Known rows, with every way that one mark hangs from another:
z_285{z_842{z_243{z_427} z_736}}: -0.48  -0.17  -1.07  -0.48  -1.04  1.04  0.95  0.03  -0.70  -0.04  0.51  -0.40  0.16  -0.46  -0.19  0.58  5.18  -0.25  -0.63  -0.26  -0.19  1.90  -0.29
z_285{z_842{z_736}}: -0.24  0.07  -0.12  -0.10  -1.98  1.98  0.00  0.93  -2.31  0.09  0.03  -0.24  0.53  0.25  -0.36  0.75  3.59  1.88  -0.05  -0.17  -0.01  -1.69  -1.00
z_243{z_427{z_345} z_736{z_842{z_285}}}: -0.33  0.09  -0.44  -0.40  -0.52  0.10  1.63  -2.18  5.23  -0.36  0.57  -0.66  -0.28  0.51  0.79  0.45  1.27  0.26  0.26  0.09  0.70  0.74  -0.46
z_913{z_285{z_842{z_243{z_427{z_345} z_736}}}}: -1.72  1.04  -0.61  -0.50  0.04  1.42  -0.12  -2.67  2.22  0.61  1.53  0.50  -0.29  1.05  1.68  0.51  -3.58  -0.74  -0.17  -0.73  2.13  1.18  0.82
z_427{z_345}: -0.09  0.61  0.82  0.43  -0.70  0.38  0.40  -1.48  -2.10  -0.26  -0.75  0.04  0.23  1.31  0.05  -0.09  -5.30  1.85  0.96  -0.38  -0.01  -2.34  -0.18
z_913{z_285{z_842{z_243}}}: -0.68  0.89  -0.02  0.03  -0.03  1.56  -0.86  0.15  -2.28  0.63  0.70  0.30  0.28  0.52  0.35  0.26  -1.19  -0.05  -0.44  -0.25  1.99  -1.27  -0.56
z_913{z_243{z_427{z_345{z_736}}} z_285{z_842}}: -1.52  1.11  0.36  0.40  -0.81  0.49  -0.37  0.45  0.54  0.31  0.28  0.91  -0.14  0.91  0.35  -0.17  -4.23  -1.02  -0.24  -1.15  2.21  -1.09  1.84
z_345{z_243{z_427} z_736{z_842}}: 0.68  -0.63  -0.09  -0.11  0.15  -0.93  0.56  2.38  -3.16  0.07  -1.72  -0.24  0.04  0.01  -0.57  -0.38  0.82  0.76  -0.17  0.17  -0.32  2.05  0.21
z_736{z_243{z_427{z_345}} z_842{z_285}}: -0.22  0.48  -0.36  -0.31  0.25  0.11  1.46  -2.53  3.80  0.28  0.51  -0.73  -0.12  -0.22  -0.55  0.25  2.86  -1.74  -0.27  -0.18  0.93  -0.25  -1.37
z_913{z_285{z_842}}: -0.76  0.89  0.23  0.29  -0.96  2.86  -1.44  1.31  -1.20  0.41  0.06  0.37  0.60  0.96  0.42  0.40  -2.24  1.76  -0.19  -0.09  1.83  -3.46  -0.26
z_913{z_243{z_427{z_345}} z_285}: -1.22  1.22  -0.05  0.83  0.11  0.60  -0.41  -2.09  3.88  0.18  0.60  0.62  -0.16  0.60  0.16  -0.02  -6.49  -1.08  0.38  -0.36  1.59  -1.17  2.13
z_913{z_243}: -0.01  -0.11  0.58  1.02  -0.42  -1.33  -0.32  -0.87  -2.06  -0.01  0.39  0.14  0.17  0.06  -0.40  -0.29  0.07  0.21  0.08  0.04  -0.61  -1.61  -0.57
z_913{z_243{z_427} z_285{z_842}}: -1.50  0.64  -0.46  0.48  -0.54  1.88  -1.28  0.32  1.64  0.82  1.30  0.54  0.32  0.13  0.37  0.30  0.14  -0.61  -0.89  -0.19  1.53  -2.00  0.62
z_842{z_736{z_243}}: 0.30  -0.06  -0.07  0.39  -0.76  -0.80  0.04  -1.11  0.07  -0.48  -0.29  -0.20  0.03  -0.57  -1.15  0.28  2.77  -0.25  0.20  0.03  -0.65  0.19  -0.54
z_285{z_842}: -0.34  0.08  0.41  0.08  -1.36  1.69  -0.47  0.98  -4.30  0.43  0.01  -0.04  0.71  0.82  0.30  0.25  1.24  2.33  -0.31  -0.20  -0.04  -3.12  -1.72
z_913{z_243{z_427 z_736} z_285}: -1.06  0.13  -0.48  0.86  -0.16  -0.90  -1.01  -1.46  5.34  -0.50  1.08  0.60  -0.31  0.05  0.93  0.01  -2.25  -0.70  -0.09  0.31  0.72  0.86  1.95
z_913{z_243{z_427 z_736{z_345}} z_285{z_842}}: -2.02  0.68  -0.40  -0.28  0.38  1.47  -1.69  -1.37  2.60  1.31  2.03  1.24  -0.13  0.43  1.43  0.69  -2.19  -0.53  -0.66  -0.35  1.53  0.54  1.28
z_427{z_345{z_243}}: 0.08  0.50  0.67  -0.32  -0.17  0.53  0.33  -0.57  -4.59  0.96  -0.48  0.14  0.19  1.39  0.11  0.05  -4.59  1.91  0.79  -0.34  0.02  -1.41  -0.14
z_345{z_243 z_427 z_736}: 1.60  -1.18  1.00  0.15  -0.02  -1.52  -0.52  4.99  -4.81  -1.09  -2.25  0.14  0.04  0.16  0.21  -1.34  -3.24  1.78  0.62  0.20  -2.35  -0.59  1.35
z_345{z_243 z_427 z_736{z_842{z_285}}}: 1.98  -1.14  0.58  -0.33  0.24  -1.05  0.47  5.24  -1.75  -0.70  -1.59  -0.64  -0.09  -0.53  -0.23  -0.92  2.10  0.55  0.16  0.57  -1.07  -0.52  -0.07
z_345{z_243 z_427}: 1.19  -0.90  0.45  -0.02  0.40  0.44  -0.93  3.12  -3.31  -0.08  -1.03  -0.10  0.31  0.04  0.43  -0.67  -2.44  1.90  0.52  0.57  -2.28  -1.98  0.37
z_913{z_243{z_427{z_345} z_736}}: -1.04  0.06  -0.02  0.50  -0.38  -1.56  0.44  -3.69  2.42  -0.03  1.29  0.34  -0.38  0.59  0.96  0.01  -2.42  -0.46  0.32  -0.43  -0.48  0.83  0.80
z_736{z_243 z_345{z_427} z_842{z_285}}: 0.99  -0.30  0.35  -0.42  1.84  0.29  -0.49  0.39  1.88  0.30  0.10  -0.30  -0.07  -1.08  -0.31  -0.23  1.43  -1.36  -0.07  0.42  -0.84  -1.22  -1.33
z_842{z_243 z_736}: 0.58  -0.11  -0.22  0.24  -0.50  -1.07  0.94  -0.91  -1.34  -0.90  -0.32  -0.34  -0.09  -0.39  -0.85  0.15  1.49  -0.02  0.42  0.08  -0.49  1.84  -0.03

Rows:
-0.66  0.49  0.02  -0.73  -0.22  1.53  -0.58  -1.12  -2.60  1.28  0.69  0.42  0.22  -0.15  -0.62  0.96  2.79  -0.07  -0.39  -0.64  0.22  -0.12  -1.30
z_285{z_842{z_736{z_243 z_345}}}
-0.39  0.14  -0.20  -0.13  -1.26  0.99  -0.33  -0.54  -1.90  0.62  0.74  -0.14  0.31  -0.37  -0.75  0.71  5.81  -0.11  -0.52  -0.41  0.04  -1.00  -1.80
z_285{z_842{z_736{z_243}}}
0.57  -0.06  0.04  0.09  0.11  -0.71  0.53  -0.84  1.01  0.21  0.44  -0.80  0.09  -0.67  -0.93  0.15  5.84  -1.03  -0.46  0.35  0.60  -1.13  -2.65
z_736{z_243 z_842{z_285}}
-1.18  0.91  0.04  -0.70  0.91  1.14  -1.26  -1.63  -1.31  1.10  1.45  1.00  -0.16  0.83  1.40  0.64  -3.57  0.03  -0.24  -0.42  1.97  1.26  0.11
z_913{z_285{z_842{z_243{z_736{z_345}}}}}
-0.02  -0.31  -0.79  0.20  -0.78  -0.52  0.45  -0.95  2.76  -0.84  -0.40  -0.31  0.01  -0.78  -0.93  0.22  3.36  -0.60  -0.11  0.13  -0.94  1.48  0.52
z_842{z_736{z_243{z_427}}}
0.37  -0.47  -0.04  0.51  0.37  -2.06  0.27  -0.07  -0.34  -0.56  -1.23  -0.24  -0.12  -0.65  -1.01  -0.56  2.32  -1.30  -0.48  -0.14  -0.27  1.63  -0.61
z_345{z_736{z_243{z_427} z_842}}
1.92  -1.00  0.49  0.15  0.64  -2.44  1.11  3.22  -0.50  -1.77  -1.15  -0.78  -0.37  -1.02  -0.35  -1.24  2.38  -1.26  0.10  0.33  -0.89  0.87  -0.43
z_345{z_427 z_736{z_842{z_243 z_285}}}
1.33  -0.65  0.05  -1.24  0.06  0.97  0.36  3.82  0.61  -0.29  -0.78  -0.15  -0.08  -0.46  0.01  0.09  0.16  1.31  0.67  0.59  -1.60  0.15  1.61
z_842{z_285 z_736{z_345{z_243 z_427}}}
0.60  -0.14  -0.17  -0.07  -1.45  -1.13  1.15  0.15  2.61  -1.03  -0.01  -0.65  -0.07  -0.70  -1.11  0.31  6.12  -0.43  0.01  0.20  -0.09  -0.02  -0.52
z_842{z_285 z_736{z_243}}
1.25  -0.38  0.18  -0.57  2.05  0.08  0.39  0.66  0.36  -0.06  0.05  -0.47  -0.20  -0.89  0.03  -0.34  0.19  -1.16  0.13  0.47  -0.72  0.41  -0.84
z_736{z_345{z_427} z_842{z_243 z_285}}
0.49  -0.44  -1.02  -0.45  -1.28  -1.13  2.49  0.63  3.76  -1.74  -0.32  -0.89  -0.22  -0.78  -0.56  0.17  5.56  -0.56  -0.11  0.36  -0.31  2.87  1.02
z_842{z_243{z_427} z_285 z_736}
-0.31  0.08  0.51  0.55  1.60  -0.26  -2.49  -0.42  3.56  -0.07  0.95  1.18  -0.46  -0.13  1.32  -0.36  -7.30  -0.67  0.62  0.29  -0.38  -0.54  2.28
z_913{z_243{z_736{z_345{z_427}}} z_285}
0.03  0.09  0.66  0.39  -1.14  -1.25  1.25  0.66  -0.96  -1.56  -2.17  0.18  -0.06  1.19  0.03  -0.74  -5.46  1.40  0.77  -0.70  -0.40  0.23  1.80
z_243{z_427{z_345{z_736}}}
-0.78  0.46  -0.35  1.05  -0.08  0.11  -0.93  -0.27  3.65  -0.30  0.34  0.47  0.03  -0.04  -0.02  -0.16  -2.86  -0.73  -0.16  0.29  0.90  -0.79  1.93
z_913{z_243{z_427} z_285}
-0.10  -0.82  -0.49  -0.43  -0.48  -0.73  0.09  0.32  -0.59  0.00  -0.14  -0.02  0.00  0.58  1.07  0.04  0.28  1.90  0.01  0.42  -1.20  1.99  0.77
z_345{z_243{z_427 z_736}}
-0.48  0.57  -0.28  0.21  0.98  0.51  0.36  -3.78  1.32  0.90  0.28  -0.30  -0.04  -0.07  -0.58  0.20  -0.56  -1.56  -0.04  -0.38  0.40  -0.14  -1.36
z_736{z_243{z_427{z_345}} z_842}
0.97  -0.29  0.54  0.55  0.63  -2.55  0.79  0.00  -4.43  -0.61  -1.15  -0.28  -0.23  -0.24  -0.93  -0.64  0.52  -0.71  0.05  -0.16  0.18  2.03  -1.14
z_345{z_736{z_842{z_243}}}
0.98  -0.28  0.27  -0.11  2.76  0.39  -0.67  -0.61  -2.22  0.47  -0.15  -0.04  -0.11  -0.75  -0.03  -0.41  -3.18  -0.97  0.37  0.29  -1.26  0.63  -0.83
z_736{z_345{z_427} z_842{z_243}}
1.26  -1.18  -0.10  -0.64  0.58  -0.18  -0.14  2.19  1.31  0.15  0.47  -0.70  -0.17  -0.53  0.96  -0.14  3.48  0.65  0.12  1.03  -1.21  -0.20  -0.94
z_345{z_243{z_736{z_842{z_285}}} z_427}
-0.28  0.06  -0.59  -0.37  0.23  0.03  0.20  -1.53  2.01  -0.17  -0.51  0.24  -0.10  -0.56  -0.82  0.48  0.47  -0.56  0.05  -0.13  -0.77  2.34  1.02
z_842{z_736{z_243{z_427} z_345}}
-0.86  -0.33  -0.11  0.10  0.48  -1.54  -0.28  -2.37  1.62  0.16  1.00  0.74  -0.30  0.14  0.92  0.11  -1.75  -0.08  -0.03  -0.04  -0.99  2.23  1.10
z_913{z_243{z_427 z_736{z_345}}}
-1.17  0.90  0.25  0.68  -0.53  1.65  -1.69  0.20  -0.91  1.14  1.45  0.64  0.34  0.37  0.16  0.32  -0.46  -0.23  -0.58  -0.25  1.90  -3.23  -0.40
z_913{z_243 z_285{z_842}}
0.04  0.42  0.38  0.00  1.83  0.21  -0.82  -2.78  -2.18  1.40  0.12  0.19  0.10  -0.29  -0.83  0.32  -0.48  -0.78  -0.11  -0.07  0.29  -0.01  -2.09
z_736{z_243 z_345 z_842}
0.41  -0.46  -0.51  -0.28  -0.67  -1.39  2.01  0.65  1.74  -1.41  -0.30  -0.73  -0.02  -0.18  0.07  -0.34  3.31  -0.15  -0.34  0.30  -0.38  1.37  0.29
z_842{z_243{z_427} z_285}
0.98  -0.75  -0.18  -0.63  -0.55  -1.19  1.65  3.65  -0.60  -0.46  -1.54  -0.66  -0.08  -0.15  -0.48  -0.34  4.24  0.56  -0.40  0.36  0.22  1.76  0.23
z_345{z_243{z_427} z_736{z_842{z_285}}}
1.02  -0.39  0.38  -0.56  2.32  1.76  -1.35  1.45  -3.51  1.47  -0.59  0.12  0.16  -0.26  0.09  -0.13  -3.46  0.85  0.43  0.54  -1.37  -0.71  -0.53
z_736{z_345{z_243 z_427} z_842}
